What can hang from each mark:
selel: donek paledib pufof
pufof: selel suter
suter: donek pufof
donek: selel
zubu: lobufa paledib zifode
lobufa: zubu
paledib: selel zubu
zifode: bavo zubu
popabuv: suter

Every row comes from one small tree of marks. Brackets hold a mark, then the marks that hang from it, in alphabetical order. Every link used is in the known rows. Which tree was each row made from?
Known rows:
[suter [pufof selel]]: [ -3.0  17.1   2.7  -4.0 -23.3  58.2  22.1   9.0   4.2   2.1  -9.5 -25.2
  -6.6 -23.2 -13.0  -2.2  10.4  17.7 -13.9   2.3 -20.4 -11.6  31.7  13.7
  23.2]
[popabuv [suter [donek [selel paledib]]]]: [  7.3  12.6   5.7   9.1 -24.1  56.5  18.3  -6.9 -11.4  -5.5 -24.1 -19.4
  -7.6 -11.5  -4.3   8.5 -16.6  17.8   9.5   4.2   9.9 -16.8  29.0  28.9
  21.8]
[lobufa [zubu zifode]]: [  7.0  14.3  14.0   1.4 -26.1   8.1  27.4  19.9  11.8  18.5 -27.0 -19.9
  -9.6 -12.1 -12.9 -24.3  -7.8  32.5  -3.2   8.5 -23.5 -25.1  25.0   7.5
  26.3]
[donek [selel [paledib zubu] pufof]]: [  0.0  23.3  12.3   4.8 -12.6  29.8  12.6   2.2  -1.5  19.5 -19.0 -16.5
 -12.8 -23.2 -20.4  15.2 -15.2  13.9 -24.6   9.0 -22.5   8.9  27.2  19.8
  11.9]
[lobufa [zubu [paledib [selel donek pufof]] [zifode bavo]]]: [  3.9  16.9   3.4  13.8 -12.2   1.5  48.7  23.8  18.6  25.0 -46.8  -8.7
   3.5 -24.5 -14.5   8.2 -29.9  20.6 -26.0   2.6 -12.0  -1.9  36.8  26.6
  -4.6]
[zubu lobufa [paledib selel] [zifode bavo]]: [ -0.2  13.2   1.7  -0.5 -21.4  32.1  36.8  30.0  17.8  -0.7 -54.7   6.6
   4.7 -29.4   6.9  -9.3 -41.0  14.0 -28.1  -7.6 -26.0 -28.8  22.6  27.4
   6.5]
[zifode zubu]: [ -7.4  33.4  12.3  10.2 -26.2  40.7  28.4  13.0  20.3   6.4 -25.3  -6.9
   4.7 -27.7  -2.8 -14.3 -13.3  23.0 -19.5  -0.4 -21.8 -19.2  24.2  12.6
  24.3]
[selel donek]: [ -7.4  21.1  11.2  10.0 -23.1  27.6  27.1  -7.6  26.5   9.2 -17.6 -14.7
   5.0 -21.5  -6.5 -16.4  -9.5  27.8 -19.6  18.0  -7.2  -5.7  26.5  18.2
  10.2]
[zubu lobufa zifode]: [  6.7   8.1  11.5  -0.4 -29.5  24.6  27.4  13.7  22.0   2.9 -25.7  -1.8
   7.1 -22.3  -0.6 -20.7 -21.4  29.0 -16.9   8.6 -26.4 -30.2  21.7  17.0
  21.7]
[lobufa zubu]: [ -6.2  28.4  14.0  -0.6 -25.5  24.3  25.7  16.6  11.0  20.3 -20.7 -21.0
  -8.8 -12.7 -12.8 -24.8  -2.3  29.5  -6.0   7.3 -20.5 -18.7  21.6   4.3
  18.2]
[donek [selel paledib [pufof suter]]]: [  0.3  23.4  17.6   4.8  -9.7  41.3  27.6 -16.1   4.7   9.2 -11.5 -22.6
  20.2 -23.5  -9.6  27.2 -19.8  24.0 -20.3   8.6  -7.4   0.0  39.7  22.4
   2.7]
[suter [donek [selel paledib]] pufof]: [ 31.2  10.1  -1.2  -0.7 -18.1  72.9   7.8  -5.0  -2.7   0.9  -9.9 -22.1
 -19.5 -16.8  -6.7  13.6   6.3  16.3   5.4   6.5   3.2 -11.9  44.6  25.9
  26.5]
[paledib [selel [pufof suter]]]: [-10.6  26.9  12.0  -0.3 -16.3  36.5  40.4  -3.2  10.1  13.5 -23.0 -10.5
  36.8 -28.2 -13.4   7.5  -4.4  27.1 -20.6   0.0 -11.9   1.7  21.1  19.1
 -14.5]
[pufof [selel donek]]: [-16.2  23.6  12.7  10.4 -19.1  39.8  29.4  -4.6  22.5   9.0 -11.1 -19.8
   8.7 -30.4  -8.5  -3.1  -8.1  18.2 -27.3   7.9 -11.8   1.0  38.6  16.3
  17.3]
[zifode bavo [zubu lobufa [paledib [selel donek pufof]]]]: [ -3.6  32.7   6.3  21.7 -13.4  41.4  54.2  26.2  32.7  11.5 -46.9  16.4
  17.7 -38.2   2.6  21.1 -48.3   8.3 -45.9 -13.1 -16.5  -0.3  35.9  30.6
 -12.5]
[selel pufof]: [ -3.9  23.6   3.3   4.9 -25.6  23.4  30.4   1.2  11.1  16.7 -14.3 -14.4
   9.8 -27.0 -13.5 -13.1  -4.1  33.4 -23.6  15.1 -16.6 -12.1  20.8  18.1
   9.6]
[popabuv [suter [donek [selel [paledib zubu]]] pufof]]: [ 20.6   4.6  -2.0   6.4 -20.6  64.2   5.6   9.9 -21.2  -9.6 -24.8 -20.9
 -25.4   2.0 -17.2  17.5  -4.9   1.6  15.3  -2.4   0.5  -7.0  25.0  27.3
  17.9]
[zubu lobufa]: [ -3.7  22.3  11.9  -1.7 -28.3  40.2  26.2  10.8  22.3   5.4 -21.6  -2.2
   5.2 -22.3   0.2 -21.5 -16.4  27.2 -19.3   6.3 -24.7 -24.2  17.5  13.2
  12.3]
[popabuv [suter donek pufof]]: [ 14.0   4.3 -12.7   4.1 -35.0  59.1  23.3   6.7  -8.6 -12.8 -21.1 -17.2
  -2.9  -0.3 -12.1 -10.8   5.3  21.4  15.7   4.4   6.1 -26.0  18.8  25.6
  15.4]
[selel donek [paledib zubu]]: [ -5.1  20.4  15.8   6.6  -9.5  12.6  12.3  -2.9  22.0  11.4 -19.3 -15.5
  -0.6 -17.9 -13.5  -8.0 -23.1  12.1 -28.0  13.1 -15.0  10.8  27.5  21.6
  11.1]
[zubu lobufa paledib zifode]: [ 15.7   4.2  -3.1   3.4 -23.7  20.7  26.0  28.0  25.2  -0.2 -34.3   1.0
   3.9 -18.9   5.2 -13.8 -33.6  24.1 -29.3  11.2 -31.8 -30.7  14.7  18.7
  14.4]
[donek [selel pufof]]: [ -0.6  23.0   8.0   8.4 -25.4  43.9  27.5  -0.7   1.8  18.0 -15.1 -16.9
  -6.3 -27.0 -12.1   5.7  -1.1  30.1 -17.4  12.7 -12.9  -8.5  26.6  16.6
  13.3]
[donek [selel [paledib [zubu lobufa]] [pufof suter]]]: [  5.3  22.6  22.9   3.0  -5.6  43.4  20.8   3.4   7.7   7.5 -17.2  -3.6
  13.8 -14.4 -14.1  32.3 -34.9   7.5 -26.4  -5.5 -24.2   6.8  32.1  19.4
  -5.2]

Which tree is each row?
[  0.7  25.3   4.5   1.5 -16.8  67.2  28.4  -2.9   3.4  -5.1 -10.6 -16.2
  29.5 -19.7  -8.7   5.7  -7.1   8.1  -8.1 -12.7  -8.8 -10.1  37.1  21.4
  11.4]  [pufof selel [suter donek]]
[-10.9  18.3  26.2  -2.9  -3.1  35.3  29.2  13.0  10.5 -11.0 -32.3  -6.4
  22.4 -18.0  -8.3  14.3 -57.9  -8.3 -27.3 -25.6 -31.7 -13.1  46.7  26.7
  20.1]  [pufof [selel [paledib [zubu lobufa [zifode bavo]]]] suter]
[ -9.5   7.3   9.7   9.9 -11.5  36.1  18.5   5.8  -0.6  -5.5 -16.1 -27.4
  -6.1  -7.8 -21.0  17.5 -18.0   1.5 -13.0   1.2  -7.3  12.2  30.5  24.2
  12.6]  [popabuv [suter [pufof [selel donek [paledib zubu]]]]]
[ -6.6  37.9   9.5  11.1  -9.7  52.3  55.7  27.5  21.6  -1.0 -48.2  16.3
  38.4 -30.1   3.7  26.0 -52.0   5.1 -39.6 -26.9 -22.8 -11.6  30.2  27.9
 -17.4]  [zifode bavo [zubu lobufa [paledib [selel [pufof suter]]]]]
[ -1.0  15.8  16.6  12.4  -2.2   1.3  36.7 -10.9  17.9   3.4 -29.7 -13.3
  28.3 -13.6 -20.5  18.3 -51.4   5.6 -33.3  -2.2 -10.1   5.4  45.7  37.0
   0.3]  [selel donek [paledib [zubu [zifode bavo]]] [pufof suter]]
[ 13.8  21.7   1.8   2.5  -6.2  32.6  17.7  -3.4   3.5   6.1 -12.9 -10.1
  27.6 -11.1 -20.0  13.3 -21.5   5.9 -16.8  -2.6  -9.8   7.8  32.3  30.2
  -1.4]  [selel [paledib zubu] [pufof [suter donek]]]
[ -3.2  22.9   7.1   0.7 -12.6  10.2  15.1   5.7   6.9  18.9 -17.4 -16.6
   2.3 -22.8 -20.2  -4.5 -17.9  17.9 -28.4  10.4 -26.3   4.9  21.9  22.2
   9.2]  [selel [paledib zubu] pufof]
[  1.1  24.4   9.4  -1.4  -1.9  53.9  12.8   3.0   1.6  -3.4 -13.0 -16.6
  22.5 -15.4 -16.6  15.0 -21.2  -7.0 -14.4 -17.5 -15.5   6.7  41.7  24.2
  10.5]  [pufof [selel [paledib zubu]] [suter donek]]
[  4.2  13.3  23.9   1.8 -15.7  36.2  17.4  15.0   6.0  -0.2 -41.4  -1.9
 -19.8 -18.3  -5.8   6.1 -48.0   2.1 -16.9  -8.8 -26.5 -19.6  38.6  26.1
  28.7]  [donek [selel [paledib [zubu lobufa [zifode bavo]]]]]
[  1.4  11.4  20.5   7.9 -11.2  11.9  23.3   6.5  27.3   1.1 -36.6  -0.2
  -0.1 -17.3  -7.5  -5.7 -55.5   2.6 -28.1  -2.3 -20.7  -9.0  40.1  31.6
  17.5]  [selel donek [paledib [zubu lobufa [zifode bavo]]]]
[ 13.0   5.2   3.7  11.6  -7.4  18.3  48.5  13.2  31.9   5.8 -33.5   7.1
  44.0 -24.7  -2.3  25.6 -38.4  20.4 -38.9   5.1 -13.0   5.8  27.4  28.2
 -25.0]  [zubu lobufa [paledib [selel donek [pufof suter]]] zifode]
[ 12.9  11.3  -1.1   3.4 -22.0   3.9  25.4  35.0  14.7  15.2 -35.6 -16.4
 -11.2 -10.3  -7.4 -17.5 -20.3  28.0 -15.7  11.3 -28.2 -25.3  20.0   9.7
  19.3]  [lobufa [zubu paledib zifode]]
[-14.0  22.5  17.9   7.8  -8.0  32.1  23.6 -12.2  22.9   8.9  -6.8 -25.4
  10.3 -34.0  -6.4   5.2 -19.1  16.4 -30.2  10.6 -10.3   8.0  48.1  21.4
  20.2]  [pufof [selel donek paledib]]
[ 12.0   5.9  -0.4   0.0 -16.2  65.1  12.8  23.2  -8.6 -15.2 -17.2 -10.0
  -5.2  -4.9 -14.3  15.1 -19.2  -5.8  -0.6 -15.4 -13.5  -5.3  32.3  28.1
  17.3]  [popabuv [suter donek [pufof [selel [paledib [zubu lobufa]]]]]]
[ 13.6   4.8  19.9  10.1  -2.2   1.9  31.0  -0.2  30.8   6.4 -19.0  -1.4
  34.0 -13.2 -16.2  22.2 -48.8  11.6 -34.0   4.2 -19.5  11.8  39.5  28.9
  -7.6]  [selel donek [paledib [zubu lobufa zifode]] [pufof suter]]
[-13.7  24.6  16.3   5.3 -16.7  27.2  22.6   8.9  17.2  17.5 -32.9  -4.8
   0.8 -24.5 -17.6  -8.7  -5.3  12.1 -22.2   3.2 -17.2  17.7  16.7  16.2
  -4.2]  [paledib [selel donek] zubu]
[ 11.8  21.8  -1.8   4.8 -19.4  46.6  34.5  -7.8   6.9   4.6 -11.1  -9.4
  35.1 -14.6 -13.5   4.4  -7.5  22.3 -11.8   1.4  -1.6  -8.7  32.0  27.6
  -3.1]  [selel [pufof [suter donek]]]
[-15.9  23.3  22.8   7.0   1.1  31.0  20.7  -7.8  18.8   1.7 -12.1 -21.1
  24.2 -17.8 -16.4  19.7 -31.1  -3.2 -32.1  -5.0 -15.4  20.8  41.8  19.9
   2.0]  [pufof [selel donek [paledib zubu]] suter]
[-14.1  23.6  17.9   6.8  -4.4  24.3  14.3   0.4  17.4  11.3 -13.4 -20.3
   0.0 -26.0 -16.8   5.9 -22.2   2.0 -31.3   3.5 -20.9  18.5  38.0  19.8
  16.8]  [pufof [selel donek [paledib zubu]]]
[ 24.9   2.2   2.5   4.5 -20.7  72.4   8.6  18.1 -14.8 -12.4 -24.1  -6.0
 -22.6   2.0 -12.1  21.9 -17.6  -0.4  11.9  -7.4  -4.9 -10.2  26.3  26.3
  14.4]  [popabuv [suter [donek [selel [paledib [zubu lobufa]]]] pufof]]
[ 12.5   9.7   2.0  13.2 -11.3  -4.8  42.9  26.1  21.6  30.6 -35.2 -11.3
   5.3 -23.9 -15.3   9.1 -16.1  29.2 -26.0  14.2 -16.5   8.4  27.3  18.0
  -7.4]  [lobufa [zubu [paledib [selel donek pufof]] zifode]]
[ -9.3  23.2   9.8   9.6 -19.2  23.6  39.1  -5.2  20.1  23.7 -21.1  -9.1
  18.3 -35.9 -13.5   2.4  -0.6  30.1 -27.3  13.6  -5.9  13.9  26.7  23.1
  -8.8]  [paledib [selel donek pufof]]
[ 12.2  23.2   7.1   4.8 -21.0  74.6  24.9  -7.3   0.0  -2.6 -18.8 -12.1
  10.4 -11.1  -6.1  12.4  -6.2  14.0   1.8  -3.9  -0.2 -15.1  33.9  21.1
   8.3]  [pufof [suter [donek selel]]]
[  7.2  13.7  18.2   6.3 -13.5  28.0  25.5  12.7   3.8   8.5 -35.8  -2.0
 -11.8 -21.4 -12.6  17.8 -46.2   6.2 -25.1  -6.1 -26.1 -12.0  40.8  30.9
  20.4]  [donek [selel [paledib [zubu lobufa [zifode bavo]]] pufof]]
[  0.2  25.3  18.5   5.0  -5.7  35.5  19.3  -4.7  -1.1  11.7 -17.0 -18.4
  10.2 -15.1 -20.2  28.7 -23.1   9.4 -22.4   0.2 -17.7  11.7  31.6  20.5
  -0.6]  [donek [selel [paledib zubu] [pufof suter]]]
[ -0.8  20.1   5.7   0.5 -18.7  15.8  37.5  35.8   6.4  13.2 -56.9 -11.0
 -10.5 -19.7  -5.9 -12.8 -25.9  17.5 -13.3  -7.0 -22.0 -22.9  25.3  17.5
  11.8]  [lobufa [zubu [paledib selel] [zifode bavo]]]
